Each row was made from one path, in order. Every step used is in the known rows, and no mark comes twice. Write each row's path.
In the rows, zero is written as 128.
Known rows
kogi > gagu > mibido > bafer > fopi: [119 159 151 145 167 126 131 132 120 110 117 99 156 109 126 159 124 135 126 116 140 96 118 123 173 122 115 163 191 120 131 92 122 82 115 96 72 134 120 146 127]
sebol > favo > fopi > boru: [122 110 133 145 136 143 147 151 121 118 113 123 133 101 159 156 129 124 81 122 130 153 133 171 114 116 130 166 119 106 121 119 110 99 101 136 105 136 121 141 106]
kogi > bafer: [134 142 150 127 157 118 131 127 131 123 145 139 137 128 143 157 113 139 118 148 136 121 118 145 132 112 134 149 121 116 115 144 129 98 123 102 115 146 136 162 107]
vitot > sebol > favo > fopi > bafer > kogi: [96 95 155 128 96 147 165 155 134 140 77 80 158 86 98 161 111 123 110 89 95 141 103 202 166 96 142 206 115 103 125 145 105 107 106 121 111 116 129 187 76]
sebol > favo: [110 101 138 138 132 123 142 117 125 129 128 127 144 111 133 136 112 133 122 118 136 130 131 154 127 120 117 175 136 112 131 132 130 112 90 108 118 142 136 163 134]
bafer > kogi > gagu > mibido: [102 126 144 129 144 127 151 121 129 115 120 128 142 115 101 159 103 145 116 116 125 124 107 144 172 105 132 153 141 123 133 112 97 104 115 108 116 129 133 127 103]
furis > boru > fopi > bafer > kogi > gagu > mibido: [82 131 144 140 171 152 154 125 133 135 104 108 155 88 105 170 96 134 125 123 117 115 116 175 205 115 137 141 149 136 122 91 111 106 106 111 138 129 118 148 88]
furis > bafer > mibido: [150 132 131 149 158 87 151 134 126 141 121 124 123 121 135 132 107 123 106 184 115 135 142 154 114 124 120 156 145 121 96 119 114 112 116 107 128 160 123 144 115]
momen > favo > sebol: [138 117 166 130 133 98 179 155 140 136 140 142 140 118 139 117 109 146 132 135 145 109 120 94 107 103 145 169 120 127 132 122 133 114 133 85 112 103 143 183 124]
furis > bafer > kogi > gagu > mibido: [126 133 154 128 156 114 161 115 120 123 106 139 144 111 104 151 117 142 113 150 125 139 108 158 164 119 122 155 140 122 123 104 109 91 113 112 122 148 124 144 97]
sebol > favo > momen: [94 113 129 151 101 123 134 112 119 115 109 113 128 93 141 116 83 122 109 130 139 137 134 179 118 125 92 162 112 123 96 131 131 134 110 111 126 128 130 166 132]
kogi > gagu: [130 130 148 131 151 135 137 128 123 116 113 114 144 126 139 153 105 126 147 125 157 118 128 126 144 122 126 159 147 136 115 103 142 107 107 94 118 124 125 135 120]
momen > favo: [128 103 153 135 131 95 150 137 125 137 138 142 148 121 141 124 116 140 126 121 143 101 122 114 120 112 137 175 126 127 129 119 129 121 110 110 108 123 148 167 133]
mibido > gagu: [138 118 127 150 168 127 134 119 134 116 112 140 111 132 140 133 101 117 140 117 136 99 129 129 138 133 117 167 130 117 130 137 135 113 111 98 124 119 146 164 120]
kogi > gagu > mibido: [129 133 148 130 159 132 142 116 134 126 127 115 140 121 137 160 102 140 132 123 153 125 121 127 150 116 133 142 147 121 122 110 127 105 102 93 113 135 132 125 122]
momen > favo > fopi > bafer > kogi > gagu > mibido: [113 101 160 125 123 109 157 160 118 137 100 105 179 117 99 167 122 136 111 80 121 124 116 166 179 101 169 200 108 122 129 103 109 88 102 126 106 128 131 156 92]
mibido > gagu > kogi > bafer > fopi > boru > furis: [123 129 110 158 206 144 122 175 174 109 125 139 122 75 126 181 100 137 123 103 137 76 93 144 150 123 138 121 135 106 152 140 99 100 139 117 86 98 118 195 74]
momen > favo > fopi: [146 112 148 136 130 110 153 158 120 133 111 129 147 121 145 138 124 119 110 126 145 129 127 119 127 113 140 199 102 117 122 110 117 115 106 134 97 128 138 175 134]
fopi > boru: [128 129 133 138 148 129 144 137 123 123 147 136 116 113 150 144 117 138 92 128 129 110 121 138 100 119 132 120 137 120 128 123 115 111 136 116 115 116 129 115 96]
mibido > vitot > sebol > favo > fopi: [118 121 161 122 113 143 169 147 126 137 74 97 134 92 181 145 126 112 143 107 133 156 106 191 129 111 103 208 133 108 106 130 113 129 109 102 105 127 135 178 102]
furis > bafer > kogi > gagu: [129 133 153 129 149 118 151 126 112 117 91 136 150 119 102 144 118 126 129 151 129 129 115 158 159 126 116 171 140 139 114 95 120 92 119 112 127 133 115 152 93]
furis > favo: [127 139 121 141 145 110 115 142 109 130 139 134 147 125 130 143 115 134 108 96 149 114 115 99 125 112 134 153 104 132 136 130 129 120 92 116 114 120 145 139 124]
boru > fopi > bafer > furis: [126 118 121 133 138 169 134 143 125 161 150 93 138 88 107 150 90 132 127 105 133 109 142 132 147 117 121 143 99 131 115 130 123 123 149 107 104 109 120 169 127]
vitot > mibido > bafer > fopi > boru: [110 173 118 171 182 116 110 171 112 93 153 120 115 108 141 144 122 142 97 134 104 95 109 117 131 107 122 135 191 121 126 111 86 88 159 123 89 136 118 107 123]
gagu > kogi > bafer > mibido > vitot > sebol: [105 145 152 124 155 91 174 170 164 140 115 103 122 88 186 148 119 138 159 133 123 129 97 193 123 97 132 148 154 117 88 143 71 154 149 81 111 139 133 162 64]
boru > fopi > bafer > kogi > gagu > mibido > vitot: [78 145 142 109 136 134 156 141 106 136 121 95 158 84 121 159 121 129 148 94 122 123 108 197 189 116 116 157 147 150 110 114 96 98 132 97 138 127 112 137 84]
gagu > mibido: [132 131 134 131 148 119 147 112 137 136 150 130 118 115 129 149 105 144 102 132 133 122 115 122 125 114 129 139 129 101 135 137 109 117 115 109 111 140 141 137 127]
vitot > mibido > bafer > furis: [138 138 115 170 160 132 117 134 115 131 164 129 92 134 116 136 100 146 128 123 120 101 128 93 116 109 118 154 125 116 108 108 97 132 182 98 77 138 126 127 144]
bafer > kogi > gagu: [104 124 148 132 138 132 143 130 119 108 105 125 145 120 103 149 105 127 130 118 128 116 113 140 167 112 126 166 140 141 124 105 111 103 121 109 119 116 124 133 101]
bafer > fopi > favo > sebol: [125 158 154 123 160 134 153 166 141 101 122 112 152 109 114 132 118 150 96 137 126 130 117 95 154 92 136 179 154 111 133 138 101 86 117 87 114 119 121 191 131]
fopi > favo > momen: [117 133 136 141 116 128 135 121 111 102 118 110 124 115 138 114 99 140 88 145 137 141 131 148 122 116 114 154 114 120 83 134 111 134 125 105 137 133 118 161 125]
kogi > gagu > mibido > bafer > fopi > favo > momen: [101 164 153 152 143 130 122 129 102 79 103 80 157 104 135 135 116 146 99 127 143 123 124 147 174 120 110 164 176 124 90 98 113 101 121 91 91 138 102 160 128]
kogi > bafer > furis > favo > momen: [121 149 123 145 127 128 92 138 110 122 142 134 135 113 135 145 78 143 99 100 149 119 127 136 120 103 114 140 33 133 87 139 126 146 138 110 89 108 141 163 113]
fopi > bafer > furis: [140 107 134 131 126 146 130 128 129 163 149 107 127 120 97 153 100 135 116 81 124 97 142 141 120 113 137 155 92 115 126 131 134 123 150 100 89 113 132 149 114]
vitot > sebol: [131 125 155 128 134 138 161 130 147 137 114 109 124 102 145 141 94 136 138 134 132 115 105 118 127 108 124 147 144 112 123 138 123 133 126 93 109 107 143 159 105]
bafer > mibido: [127 124 124 152 149 99 142 138 137 132 136 113 119 123 135 137 98 128 110 150 112 118 142 136 125 108 129 153 145 123 106 131 104 127 121 104 119 140 133 128 120]
momen > favo > fopi > boru > furis > bafer: [178 98 140 154 146 122 163 165 120 151 119 146 133 105 134 162 119 132 86 158 144 126 116 133 91 131 145 157 97 116 118 95 128 102 135 136 89 116 105 173 94]
mibido > vitot: [126 145 144 121 130 114 148 124 113 136 128 134 116 123 159 133 129 117 133 114 136 115 119 158 109 124 102 168 135 130 117 125 119 122 140 99 120 132 131 139 113]
sebol > favo > fopi > bafer > mibido > gagu > kogi: [110 86 105 166 161 110 149 177 154 136 81 78 135 96 134 148 122 102 131 83 118 137 149 205 153 122 152 203 126 100 114 137 98 119 83 119 125 146 123 185 99]

Write each row's path
[134 156 141 138 172 122 136 150 120 118 119 135 140 88 142 145 128 128 81 153 116 117 117 150 123 123 112 140 160 116 132 117 114 79 122 135 103 130 120 151 102] : furis > bafer > fopi > boru
[122 99 155 129 112 151 158 151 138 148 86 69 157 92 134 162 109 120 129 95 120 143 120 184 142 105 143 196 121 98 116 143 136 106 93 106 109 123 130 186 96] : vitot > sebol > favo > fopi > bafer
[117 155 155 124 173 129 113 151 128 98 132 126 175 120 127 155 130 155 94 138 120 129 114 134 175 95 141 179 150 107 122 150 103 75 96 105 109 156 128 193 125] : kogi > bafer > fopi > favo
[136 162 122 163 160 132 137 189 121 122 149 122 137 98 105 164 108 145 87 102 141 71 98 72 113 114 136 125 134 137 153 107 129 95 161 87 59 59 105 155 90] : mibido > bafer > fopi > boru > furis > favo > sebol
[101 114 163 120 115 128 166 123 129 142 102 112 136 93 176 131 120 132 160 101 131 130 103 186 123 110 98 183 154 119 115 138 124 134 112 78 114 122 144 170 104] : mibido > vitot > sebol > favo
[117 146 163 114 147 104 164 116 105 131 99 142 138 113 132 145 135 130 130 133 128 137 103 195 150 123 100 171 145 132 110 99 101 97 129 100 126 147 121 136 84] : furis > bafer > kogi > gagu > mibido > vitot
[127 118 114 147 123 151 112 179 107 137 95 91 174 121 57 202 95 118 111 60 140 111 107 138 173 108 164 181 71 144 132 105 133 93 108 122 101 84 103 147 78] : boru > furis > favo > fopi > bafer > kogi > gagu
[153 92 132 155 133 134 153 169 129 143 131 135 127 107 135 165 107 134 91 122 146 106 112 116 99 119 154 152 95 118 130 103 120 117 139 131 82 99 116 156 101] : momen > favo > fopi > boru > furis
[125 132 111 178 241 141 112 145 175 122 125 167 83 120 147 153 87 144 159 118 128 102 118 135 149 103 143 145 100 94 118 116 81 150 145 108 108 144 149 177 115] : vitot > mibido > gagu > kogi > bafer > furis > boru
[99 159 135 129 182 120 134 182 155 105 140 131 144 72 149 167 135 140 94 119 128 112 98 155 136 107 141 121 152 108 142 136 76 94 131 139 91 127 122 164 84] : gagu > kogi > bafer > fopi > boru
[104 117 136 126 116 116 146 134 122 136 131 114 140 118 77 149 112 127 99 95 97 103 113 168 145 109 140 164 119 124 136 139 111 101 136 119 124 120 128 149 86] : fopi > bafer > kogi
[121 141 139 125 163 112 149 150 152 125 143 132 130 103 138 156 127 138 124 133 149 125 107 145 129 114 142 136 126 106 126 141 93 121 128 115 112 141 127 173 98] : gagu > kogi > bafer
[125 106 151 135 121 154 163 145 142 132 80 95 141 90 153 152 106 125 126 126 133 156 113 156 141 105 122 193 127 100 117 132 117 123 93 113 101 128 137 184 115] : vitot > sebol > favo > fopi
[120 144 156 118 149 122 148 116 119 132 123 119 131 122 164 152 123 133 152 104 155 123 117 163 138 121 111 156 151 132 111 105 123 110 120 83 116 139 128 119 109] : kogi > gagu > mibido > vitot
[112 147 129 138 160 134 126 158 131 109 133 127 135 88 142 150 114 130 84 120 116 105 116 132 132 111 120 137 160 120 143 127 104 91 127 131 97 113 130 133 110] : bafer > fopi > boru
[124 133 151 145 198 177 133 128 133 130 137 146 144 115 144 152 108 162 110 158 139 136 138 136 170 105 132 151 105 113 91 113 103 130 123 99 107 149 122 200 124] : kogi > bafer > furis > boru > fopi > favo
[143 130 101 153 126 109 116 186 107 165 120 82 141 123 117 179 106 106 107 76 125 112 126 167 120 107 148 181 78 138 102 124 120 124 124 106 103 111 109 133 90] : boru > furis > favo > fopi > bafer > mibido > vitot
[115 135 135 145 167 150 144 131 131 146 120 105 141 94 133 148 101 115 125 139 131 109 135 158 153 128 127 142 138 129 117 109 134 117 113 109 139 126 123 168 111] : furis > boru > fopi > bafer
[128 117 117 150 174 118 151 139 157 120 109 133 106 105 136 130 115 118 148 102 152 105 116 130 134 133 126 157 134 106 141 133 102 135 116 111 120 117 137 178 110] : mibido > gagu > kogi
[116 142 130 151 180 153 150 127 133 131 113 132 123 93 149 138 99 119 124 167 143 118 130 125 153 128 109 143 142 130 118 101 117 133 110 117 131 131 125 167 128] : furis > boru > fopi
[134 115 103 162 170 109 148 183 157 133 86 79 116 107 132 152 115 93 126 98 118 122 143 179 147 122 157 182 120 103 111 133 90 123 113 123 122 133 122 168 90] : favo > fopi > bafer > mibido > gagu > kogi
[110 135 155 147 134 122 151 126 100 108 109 120 142 133 100 142 129 125 128 119 131 99 116 145 159 129 118 173 163 145 117 85 116 99 148 97 95 119 111 134 91] : mibido > bafer > kogi > gagu
[128 137 138 143 162 95 132 140 138 124 147 126 135 131 147 154 100 139 110 167 114 124 136 158 136 102 141 149 136 122 93 143 111 108 123 97 117 159 137 145 106] : kogi > bafer > mibido
[116 115 161 134 134 93 177 133 129 154 89 109 138 91 181 119 120 129 151 154 108 147 124 214 116 114 97 186 169 123 83 126 115 132 109 75 127 153 134 171 93] : furis > bafer > mibido > vitot > sebol > favo
[129 133 141 132 139 107 158 122 116 127 113 150 128 115 95 134 122 127 95 159 111 128 111 157 136 124 110 168 124 119 126 122 100 103 131 126 127 139 125 163 98] : furis > bafer > kogi
[127 101 144 140 120 168 170 157 136 147 94 105 115 77 167 172 108 129 125 105 133 135 96 189 104 116 115 162 121 111 111 121 116 132 141 99 88 95 111 160 70] : mibido > vitot > sebol > favo > fopi > boru > furis
[137 141 143 145 147 106 153 108 118 133 155 126 115 127 129 142 128 143 104 133 137 106 118 127 118 130 121 142 154 105 128 118 116 114 140 96 88 143 129 139 117] : gagu > mibido > bafer
[93 136 169 111 127 130 176 125 133 129 92 113 134 95 145 153 110 142 155 99 122 120 82 175 165 97 114 164 154 130 117 115 91 129 138 83 112 111 139 132 71] : bafer > kogi > gagu > mibido > vitot > sebol
[112 114 160 111 109 137 169 140 132 160 95 77 145 88 163 162 129 128 132 75 117 150 105 223 135 103 129 194 124 94 113 144 118 115 104 95 109 137 136 171 85] : gagu > mibido > vitot > sebol > favo > fopi > bafer
[148 150 140 148 147 120 151 143 122 151 169 133 119 130 110 143 113 164 102 90 148 102 121 70 109 102 136 140 82 115 137 113 115 133 160 74 55 94 137 150 119] : gagu > mibido > bafer > furis > favo > sebol
[120 145 108 157 218 108 119 161 161 102 139 146 103 116 151 148 104 139 163 129 135 120 102 133 149 104 145 147 134 102 118 151 81 115 125 106 137 158 142 166 116] : vitot > mibido > gagu > kogi > bafer
[91 128 125 128 127 137 148 148 116 134 133 99 149 85 85 146 106 122 112 120 106 115 117 159 175 114 122 152 130 138 127 139 99 103 134 124 137 119 117 167 98] : boru > fopi > bafer > kogi
[136 124 116 145 141 134 107 138 117 146 147 136 140 125 115 146 101 143 109 75 146 104 127 86 121 105 129 154 66 124 133 124 122 139 117 113 78 104 147 143 133] : bafer > furis > favo
[119 137 131 132 160 149 145 144 117 118 138 111 149 101 137 130 122 145 114 156 145 148 126 111 161 115 123 154 148 125 106 135 99 115 106 105 140 144 113 175 140] : boru > fopi > favo
[103 163 140 153 130 117 128 126 108 91 124 95 137 100 124 121 119 146 67 134 123 121 119 145 151 119 104 161 159 105 101 124 92 110 131 107 90 143 114 171 133] : gagu > mibido > bafer > fopi > favo > momen
[145 149 119 142 142 124 117 165 106 125 112 117 147 126 133 160 122 113 91 104 151 138 119 105 131 110 137 179 80 123 128 123 118 112 86 138 104 125 135 146 126] : furis > favo > fopi
[102 149 132 163 160 113 128 146 104 93 127 122 123 138 102 143 110 139 142 133 116 110 108 124 164 109 126 167 174 141 106 92 93 99 158 99 114 139 111 109 111] : vitot > mibido > bafer > kogi > gagu
[134 115 135 161 214 148 135 128 174 134 106 169 99 116 146 152 104 133 146 105 144 92 127 156 142 124 137 153 92 96 130 111 105 150 132 102 89 123 147 203 95] : mibido > gagu > kogi > bafer > furis > boru
[103 149 95 170 131 140 90 171 117 109 127 113 137 69 119 158 65 129 67 95 140 90 104 118 119 114 111 111 91 143 125 122 120 126 132 133 88 69 116 141 103] : bafer > fopi > boru > furis > favo > momen
[118 131 93 167 201 113 127 156 159 108 125 132 88 109 136 130 97 129 162 114 136 114 109 110 139 112 132 150 144 107 131 136 76 134 126 114 141 140 139 152 132] : vitot > mibido > gagu > kogi
